Known rows, with every way that one mark hangs from another:
{pozil {samuni begegi zote zufozas}}: [-14.4  17.2  34.9  11.7  -5.8   8.2  19.2 -39.5   9.5   9.8  -5.6   5.4
   1.6  -3.6  -8.6 -11.7   8.5  -0.9  -1.4   0.5 -19.3  -2.0 -16.7 -16.5
  -7.8 -25.0   5.4 -11.6 -12.6 -14.0]
{samuni {zufozas {kizoz pozil}}}: [ 30.7 -18.8  -6.3   0.4  18.1  20.2 -11.6  -5.3  17.1  -8.2   0.9   4.2
   1.5 -15.0   7.7  13.1  -3.0  -8.4 -20.6   0.2   8.7 -14.7  35.8  32.9
  10.2  -2.4  -0.1   2.0 -19.3  25.9]
{zote {kizoz begegi {pozil rororiz}}}: [  0.4  -1.1 -28.7  -4.8 -12.2 -12.3 -19.9  39.6  36.7 -15.8   2.2   5.2
 -28.4   7.8  -6.6   2.8  -8.2   3.2   2.2   1.8  21.1  10.7   1.9  42.0
  18.0  39.7 -12.2  16.6  23.0 -48.3]
{zote {kizoz begegi pozil}}: [ 21.2   1.1 -17.1  -7.0 -12.1  -5.7 -23.5  18.8  45.7 -15.6   0.8   3.0
 -29.2  -2.8 -11.7   2.8  -6.4  -0.3   4.3 -11.3  22.9  -2.7  -6.1  47.3
  16.8  43.3 -10.1   9.6  21.2 -57.8]
{samuni {zote kizoz} zufozas}: [ -3.5  -9.7   8.9   8.6 -10.9  -6.6  -4.9 -18.8  42.8   5.2   8.5  14.2
 -14.8 -17.5   1.0  -7.9  -0.5   2.8  -6.1   9.1  -1.7 -36.9  13.9 -28.0
  -2.5 -23.7   7.5   3.4 -12.1 -15.8]
{samuni begegi {zote kizoz} {zufozas mise}}: [-10.0   8.2  15.4  16.7 -14.8 -10.7  -5.3 -33.9  36.8  15.0   5.0   6.4
  10.8 -32.7 -22.0 -18.6  16.9  11.9 -12.0  21.4   4.5 -15.5   4.1 -34.0
  -6.1 -24.5   1.4 -13.0   0.5 -31.2]
{zufozas {kizoz begegi pozil} mise}: [ 33.5  -8.7 -23.4  -7.4   2.1   4.7 -19.7  17.4  -5.8 -12.8  11.4 -17.0
  31.8  -7.7   6.0  -5.0   4.0  10.1 -15.7  -2.8  29.7  10.4   8.8   8.7
  -2.4  48.1  -0.9  -5.3   7.4  49.1]
{kizoz begegi {pozil rororiz {samuni zufozas}} zote}: [-19.4 -21.4   2.0  -1.8  12.4  -4.2 -23.5  53.1 -26.4  -5.4 -25.3   0.0
  19.4   9.8   4.8 -29.9  -7.0   1.9   9.9  -0.5 -19.5  48.9 -30.5   7.7
  -1.9  -3.1  10.3   4.0  32.8   1.7]
{zufozas {kizoz {pozil samuni} zote} mise}: [ 18.1  -9.2   1.4  -9.1   7.2  -8.3 -21.0  15.4 -33.8  -3.6  25.8 -19.7
  45.3  -2.9  27.2   3.4   6.6   7.8  -7.9  -5.0  13.4  -4.2  30.1 -41.0
  -9.1  33.5  -1.6  -7.7   4.9  44.1]
{pozil rororiz {samuni {zufozas kizoz mise}}}: [-23.1   1.2  -2.6   8.7  -0.9   6.4  15.9  21.5 -34.0  -5.4  10.6   6.4
  10.4  24.0  23.5  -6.0 -10.4  -9.0 -29.4  16.7 -11.2   1.4  29.2 -20.2
  13.8   0.3  10.9  10.6 -13.3  66.0]
{zote {kizoz begegi {pozil rororiz {samuni zufozas}}}}: [  1.9   3.2 -10.5  -1.7 -13.3  -5.0 -25.3  45.8  20.7  -9.8   1.6   7.9
 -22.9  10.6  -2.9  -5.0  -9.6  -5.4  -5.8  -2.8   9.4  14.3  -2.7  27.9
  15.0  21.5  -4.8  10.9  22.6 -43.1]
{rororiz {pozil {samuni begegi zote {zufozas kizoz}}}}: [ 15.2  14.4  -1.6  -4.6   4.9   9.9  25.5 -37.3 -22.1  12.1  -5.7  -4.5
  -7.9  -7.7 -20.2  18.3   6.7  -6.4   3.6 -16.7   0.4   0.0 -29.5  17.3
  -7.2 -32.5   1.4 -17.4  -7.9  -0.4]
{zufozas kizoz}: [ 17.8  -1.7 -16.5  -2.3  16.2   6.1  17.2 -28.3  28.2 -11.5  16.2  -4.6
  -6.0   9.2   3.9  16.1  -1.2  11.2  -9.3  -9.5  24.2 -14.0  13.8  38.2
  10.3  38.6  -5.6  13.1 -12.8  34.5]
{kizoz begegi {pozil rororiz samuni} zote}: [-25.8 -14.6  -2.3  -4.1   8.7 -12.6 -17.0  51.3 -24.0  -5.1 -23.0  -2.4
  14.3  16.8   3.2 -23.0  -5.9   9.2  23.1  -2.3 -13.0  49.6 -33.2  10.8
  -5.1  16.3   3.6   8.5  37.0  -2.2]
{kizoz pozil zote}: [  8.3 -20.8  -0.7 -11.4  15.6  -8.5 -16.3   5.5   9.5  -8.9  -9.1  -4.9
   1.6 -12.6   9.4  14.1  -1.2  -0.2  29.4  -1.4  -2.7 -10.4  22.1   8.0
   1.6  18.8 -12.4   6.7   5.7 -25.4]
{samuni begegi {zote kizoz} zufozas}: [-11.8   8.5  16.3  17.7  -5.4 -10.6  -2.9 -41.3  55.8  14.9  -2.5  11.3
  -7.7 -23.1 -26.7 -12.6  15.6  13.9  -2.3  12.7   5.0  -6.7 -10.2  -4.4
  -6.4 -29.3  -3.5  -2.6   0.5 -51.4]
{samuni begegi {zote {kizoz {pozil rororiz}}}}: [-23.2  18.0   0.7   7.2 -13.2 -30.8  -6.7 -10.1  53.4  10.0   3.6   1.3
 -13.9  -4.7 -21.5  -0.1  15.4  21.4  28.4  17.1  16.5   6.4   1.2   5.2
 -13.1   0.2 -26.7   7.6  11.0 -64.2]
{rororiz {pozil {samuni zote {zufozas kizoz}}}}: [ 22.4   7.1  -5.1  -8.4   2.4  14.0  21.5 -26.4 -28.9   8.3  -0.7  -2.5
 -11.1  -2.1  -4.4  21.7   0.6 -12.3   4.5 -19.5  -5.0 -13.1 -20.9   2.9
  -4.3 -31.7   6.4 -13.3 -15.9  15.9]

Rows:
[ 18.4  23.6 -11.5 -11.3   3.0  13.8  37.3 -41.4 -16.9   0.0 -11.7  -5.2
 -25.7  -2.6 -23.0  29.2   0.5 -13.0   6.3 -21.4   0.6  -3.9 -29.7  45.3
   8.7  -1.6  -4.5 -15.0  -9.2 -24.0]  {rororiz {pozil {samuni begegi}}}
[-27.7   2.6  -3.0   6.9  -7.3  10.6  23.1  16.7 -33.7  -7.5   0.7  10.3
   0.7  18.1  18.9  -6.0 -13.9 -17.3 -24.2  20.5 -22.8  -6.1  27.0 -24.8
  15.3  -3.6  11.5   7.1 -16.6  46.0]  {pozil rororiz {samuni {zufozas mise}}}
[-43.6   0.2   7.5  12.5  -9.0  -3.2  20.2  14.8 -16.3   5.8  -0.7  12.1
  -6.6  24.6  16.7 -14.1  -9.8  -6.1  -4.2  20.5 -24.7  -2.5  14.2 -42.7
  -1.6 -28.2   7.2  14.8 -15.5  36.7]  {pozil rororiz {samuni zote zufozas}}
[ -5.8   1.8  27.1   5.0 -14.7  10.0  14.5 -20.8 -17.2   6.2   5.2   4.7
   8.2  -2.0  16.3 -13.9  -2.1  -8.2  -9.5   2.9 -22.3 -25.3   7.8 -63.8
  -4.9 -15.0  16.0 -11.4 -22.5  22.2]  {pozil {samuni zote {zufozas mise}}}
[-34.9  -4.2  -1.3  10.0  10.0   3.9  14.2  22.3 -25.1  -1.5   0.1   8.4
   7.5  29.0  13.8 -15.0 -13.1  -0.5 -19.5   7.2 -15.0  19.5  -6.3   0.5
  10.9  -4.8  16.4  15.3   2.7  51.6]  {pozil rororiz {samuni {zufozas {kizoz begegi zote}}}}
[-14.2   2.1   6.6   3.2  -5.3  -3.6 -15.5  34.0  -7.2   4.7 -10.2   2.8
  -0.4   4.6   4.6   6.3   1.3  -8.0  13.7  20.2  -9.5  18.8  30.5  -8.7
 -10.0 -17.4 -19.1   0.9  -8.3 -12.6]  {kizoz {pozil rororiz {samuni begegi zote zufozas}}}
[ 13.2  18.5  -1.0  -4.8  -3.9   5.8  18.7 -35.3 -13.9  12.5  -4.3   0.1
 -20.1 -11.3 -21.9  19.5   4.8 -10.4   4.4 -15.5  -2.0  -7.7 -29.3  12.0
  -1.5 -32.1   0.8 -17.3  -3.8 -28.0]  {rororiz {pozil {samuni begegi {zote kizoz} zufozas}}}
[ 13.3 -21.3   6.5   6.1   7.5   1.9 -17.6  -5.1  22.3  11.5   7.1   2.8
  11.8 -14.6  10.0  -0.2   4.3   7.1  -1.8   7.5   3.8 -16.3  25.7 -26.8
 -18.3 -31.9   0.2   1.2 -17.5  32.1]  {samuni zote {zufozas {kizoz pozil}}}
[ 24.3  18.1  -4.7  -7.5   5.7  22.1  28.8 -38.8 -23.1   1.9 -13.5  -1.2
 -20.6 -12.6 -22.1  27.3   0.9 -18.8  -4.3 -17.5  -6.2  -4.2 -26.3  43.7
  10.9 -20.2   1.2 -16.4 -12.4 -20.8]  {rororiz {pozil {samuni begegi zufozas}}}
[ 12.2  14.1   0.7  -4.1   1.4  13.1  25.9 -39.2 -20.4  10.1 -11.7  -2.3
 -15.0 -12.2 -22.2  16.9   5.4  -9.6   6.8 -14.2  -8.8  -4.9 -32.1  14.9
  -4.1 -34.3   2.1 -18.7 -13.2 -16.5]  {rororiz {pozil {samuni begegi zote zufozas}}}
[ 11.0 -19.8   3.3   7.0   9.0   3.2 -20.2  -0.3  21.2   9.7  -2.0   1.6
  16.9 -13.4   1.2 -16.1   5.3  12.1  -3.0   2.7   6.1  -1.7  -5.0  -9.6
 -20.3 -26.4   7.4   0.1  -6.0  31.6]  {samuni zote {zufozas {kizoz begegi pozil}}}
[ 20.0  12.7   4.0  -4.5 -17.0  -3.4 -25.6  17.5  21.2  -5.8  14.1   2.3
 -14.3  -9.3   1.4  14.7  -0.1 -11.1  -8.4  -1.5  13.2 -13.4  31.2   5.3
  10.7  19.9 -13.3  -2.4   3.7 -60.0]  {zote {kizoz {pozil {samuni begegi {zufozas mise}}}}}
[  5.9 -23.0  -6.3  -8.5  14.0  -4.2 -20.6  15.0  11.1 -11.2 -26.3  -5.7
  11.3  -9.3  -8.5 -16.5  -1.0  11.9  25.9 -10.5  -2.5  29.0 -34.0  33.9
  -2.4  24.1   1.6   2.3  29.5 -24.2]  {kizoz begegi pozil zote}
[ 10.5 -13.7 -11.2  -2.9  12.4  -6.6   7.3 -22.0 -11.1  -7.9  23.3 -15.0
  36.0  -3.8  17.5  -3.7   4.7  17.8  -9.6  -1.4  20.3 -19.9  16.7 -25.6
   3.7  43.8   8.1   2.6   2.9  60.5]  {zufozas {kizoz zote} mise}
[  9.0  21.1  -3.7  -9.6  -3.4   5.8  32.8 -43.3 -16.5   7.7  -9.8  -5.3
 -18.6  -3.4 -21.5  19.1   6.1  -7.1  15.8 -17.1  -4.2  -4.9 -34.9  17.8
  -6.4 -16.3  -5.3 -14.0  -9.5 -23.8]  {rororiz {pozil {samuni begegi zote}}}
[ 11.6  15.1 -10.8 -11.1 -10.3   1.7  24.3 -24.1 -17.2   5.9  -3.5  -3.1
 -26.8   3.1 -15.9  14.7  -1.7  -6.8  13.1 -23.4   0.1 -10.0 -44.8  12.7
   1.1  -9.8   2.8 -10.9   1.2 -16.8]  {rororiz {pozil {samuni {zote {kizoz begegi}}}}}
[ 14.5  -3.2   4.5  -5.6   9.8  -7.9 -18.1   8.6 -26.1  -0.9  21.7 -21.0
  48.5  -5.9  18.8   0.0  12.4  13.1  -8.2  -1.7  15.1   6.6  22.5 -29.8
 -10.6  31.3  -3.3  -9.1  11.7  34.9]  {zufozas {kizoz {pozil {samuni begegi}} zote} mise}
[ 29.1  -2.5  12.4  -9.3  -2.7  17.6 -17.5  17.6  -4.1  -8.0  -6.1   0.9
  -7.8  -6.2  12.4  18.4  -5.7 -24.8   0.9  -3.0  -7.8 -10.8  34.7   8.0
   2.2   1.2  -9.9  -5.7 -18.8 -17.1]  {kizoz {pozil {samuni zufozas}}}
[-42.6  -0.8   3.2  13.8  -1.8  -4.4  15.2  23.3 -14.6   8.6   1.5   7.7
   6.7  30.8  14.3 -22.8  -7.3   5.4 -11.0  12.7 -15.3  16.6  -1.9 -28.1
  -6.4 -20.3  13.2  11.8  -2.1  56.7]  {pozil rororiz {samuni zote {zufozas {kizoz begegi}}}}
[  1.7 -11.1  13.2  -9.2   9.2  -2.7 -20.2  22.7 -10.9  -5.3 -23.0  -7.8
  15.9   2.1  -1.0 -21.9  -1.6   6.6  24.6 -19.3 -14.8  30.9 -45.7  13.0
  -5.5  19.2   7.1  -5.4  32.8 -23.9]  {kizoz begegi {pozil samuni} zote}
[-50.1  14.0  -0.9   6.4 -20.0 -22.1  20.2  21.4  -1.2   2.8  14.3   8.2
 -20.7  36.7  15.8  -8.7  -7.9   3.1  12.9  16.8  -6.3  -4.5  13.0 -38.2
   0.9   2.9  -3.5  22.6   0.3   6.9]  {pozil rororiz {samuni {zote kizoz}}}
[-12.4  20.6  32.2  10.1 -18.6  -0.8   4.7 -27.0   3.9  12.0   8.0   3.5
   7.4  -7.1  -3.2 -15.7   8.1   2.1 -10.5   4.7 -11.2  -9.7  -6.8 -43.2
  -8.8 -14.8   6.7 -14.9  -4.4 -22.6]  {pozil {samuni begegi {zote kizoz} {zufozas mise}}}
[ -2.7 -18.9 -19.0  -5.9  25.4 -14.2 -14.3  20.6   4.8  -6.1  10.6 -10.2
  12.2  14.0  14.9  12.6   0.4  15.7   9.5   0.8  21.2   6.1  28.2  17.7
  -0.3  26.0 -13.4  19.0   9.8  31.7]  {zufozas {kizoz {pozil rororiz} zote}}
[-57.7  27.2   5.2  11.5 -15.8 -23.8  21.7   4.8   8.9  10.1   8.9   7.2
 -14.1  31.0  -2.7 -11.0   3.0  11.5  11.2  18.8  -4.9  16.1  -4.3 -20.6
  -2.8  -0.8 -11.1  15.4   7.1 -15.3]  {pozil rororiz {samuni begegi {zote kizoz}}}
[ -6.1  14.1  -8.7  -4.0 -14.1 -14.3 -15.3  29.3  25.6  -9.0  14.2   3.2
 -28.6  11.1   1.1  16.4  -3.1  -5.1   3.9   3.8  18.3  -1.5  27.7  21.4
  13.9  28.6 -22.9  14.7   8.8 -59.7]  {zote {kizoz {pozil rororiz {samuni begegi}}}}
[ 13.3   3.4  17.8   0.8  -8.6  23.5  19.6 -19.5 -17.8  -7.3   1.9   5.2
   2.2  -3.5  12.8  -1.1  -8.4 -18.2 -23.3  -2.9 -20.1 -25.1  13.3 -23.5
  13.8   3.6  15.8  -9.2 -25.7  17.0]  {pozil {samuni {zufozas mise}}}
[ 28.3   7.7  -9.8 -10.9   2.3  24.4  29.2 -30.4 -29.8  -1.4  -8.2   1.6
 -23.3  -5.8  -9.4  28.5  -7.2 -24.7  -1.4 -20.3  -6.6 -17.9 -17.5  28.6
  11.7 -18.2   6.6 -13.7 -19.0  -0.8]  {rororiz {pozil {samuni zufozas}}}
[ 12.4   3.2   3.6  12.6  23.0  18.3   8.4 -48.9  38.1  -4.6  -7.8   1.7
   5.3 -19.1 -25.7   3.5  11.4   7.4 -23.5   1.2  10.9   1.6  -4.1  57.9
  11.7  -3.7  -1.1  -1.0  -9.5  -0.5]  {samuni begegi {zufozas kizoz}}
[  2.5 -18.0   7.0   9.8   7.9   2.6   2.1 -25.8  26.1   8.6   8.1   5.7
   9.0 -10.4   6.1  -5.6   2.9  10.3  -7.9   7.4   2.0 -23.7  13.7 -23.6
 -11.3 -25.6   9.4   4.4 -20.1  43.7]  {samuni zote {zufozas kizoz}}
[-23.6 -13.2   2.1  -7.0   9.2 -16.1 -12.4  39.7 -23.5  -3.4  -6.1  -3.6
   7.3  15.1  20.8   8.1  -5.6  -3.1  25.8   7.7 -11.9  11.0  25.6 -13.1
  -3.2   6.7 -10.8  12.2  12.7  -7.2]  {kizoz {pozil rororiz samuni} zote}
[ 13.8  12.1   5.5  -3.8 -11.5  -3.3 -23.9  11.6  30.5  -3.9  11.0   4.2
 -22.9  -3.3  -3.3  15.4  -0.9 -10.8  -4.5  -5.2  13.1 -12.6  23.6  20.8
  13.8  19.0 -16.1   1.0   6.2 -66.2]  {zote {kizoz {pozil {samuni begegi zufozas}}}}
[ 16.8   9.4  -4.7  -8.1  -6.5   9.6  17.1 -21.8 -20.0   8.4  -3.4   1.1
 -21.6  -5.6 -13.7   9.1  -2.7 -12.1   4.0 -18.7  -6.3  -7.0 -40.3   7.5
   1.0 -27.8  10.4 -14.0  -3.4 -12.1]  {rororiz {pozil {samuni {zote {kizoz begegi}} zufozas}}}
[-19.5 -25.3 -21.8  -4.9  15.4 -13.6 -17.5  41.3  -3.2 -11.5 -27.0  -3.1
   9.7   5.8  -6.3 -19.4  -4.1  14.2  27.1   7.7  -1.3  42.9 -25.1  32.1
   1.2  19.9  -0.8  14.5  34.9  -8.2]  {kizoz begegi {pozil rororiz} zote}
[ 22.0 -15.3 -12.2  -8.5  11.7  -7.8 -20.7  11.4 -17.4  -7.1  20.0 -19.5
  41.7  -9.8  21.7   4.7   6.6  12.9  -5.2   1.9  20.7  -9.6  37.2 -28.4
  -5.4  37.0  -4.5  -1.4   4.6  45.5]  {zufozas {kizoz pozil zote} mise}
[-11.2  -7.6  -2.8   2.1  -6.4   2.5 -21.3  54.2 -10.5   0.6 -21.9   3.9
   4.3   9.8   1.1 -21.7  -6.5  -3.0  10.2   6.9  -9.5  38.3 -15.8   3.3
 -11.9  -9.8  -0.3   3.0  12.5   6.6]  {kizoz begegi {pozil rororiz {samuni zote zufozas}}}
[  7.6 -18.5   1.5  12.3  -0.4   3.5  -5.0 -15.8   4.0   6.5   7.1   0.3
  31.7 -19.0   3.9 -28.9   5.7  15.5 -19.5  10.2   2.1 -11.7  -3.9 -45.0
 -12.5 -17.0  21.3  -7.2  -7.8  61.2]  {samuni zote {zufozas {kizoz begegi} mise}}
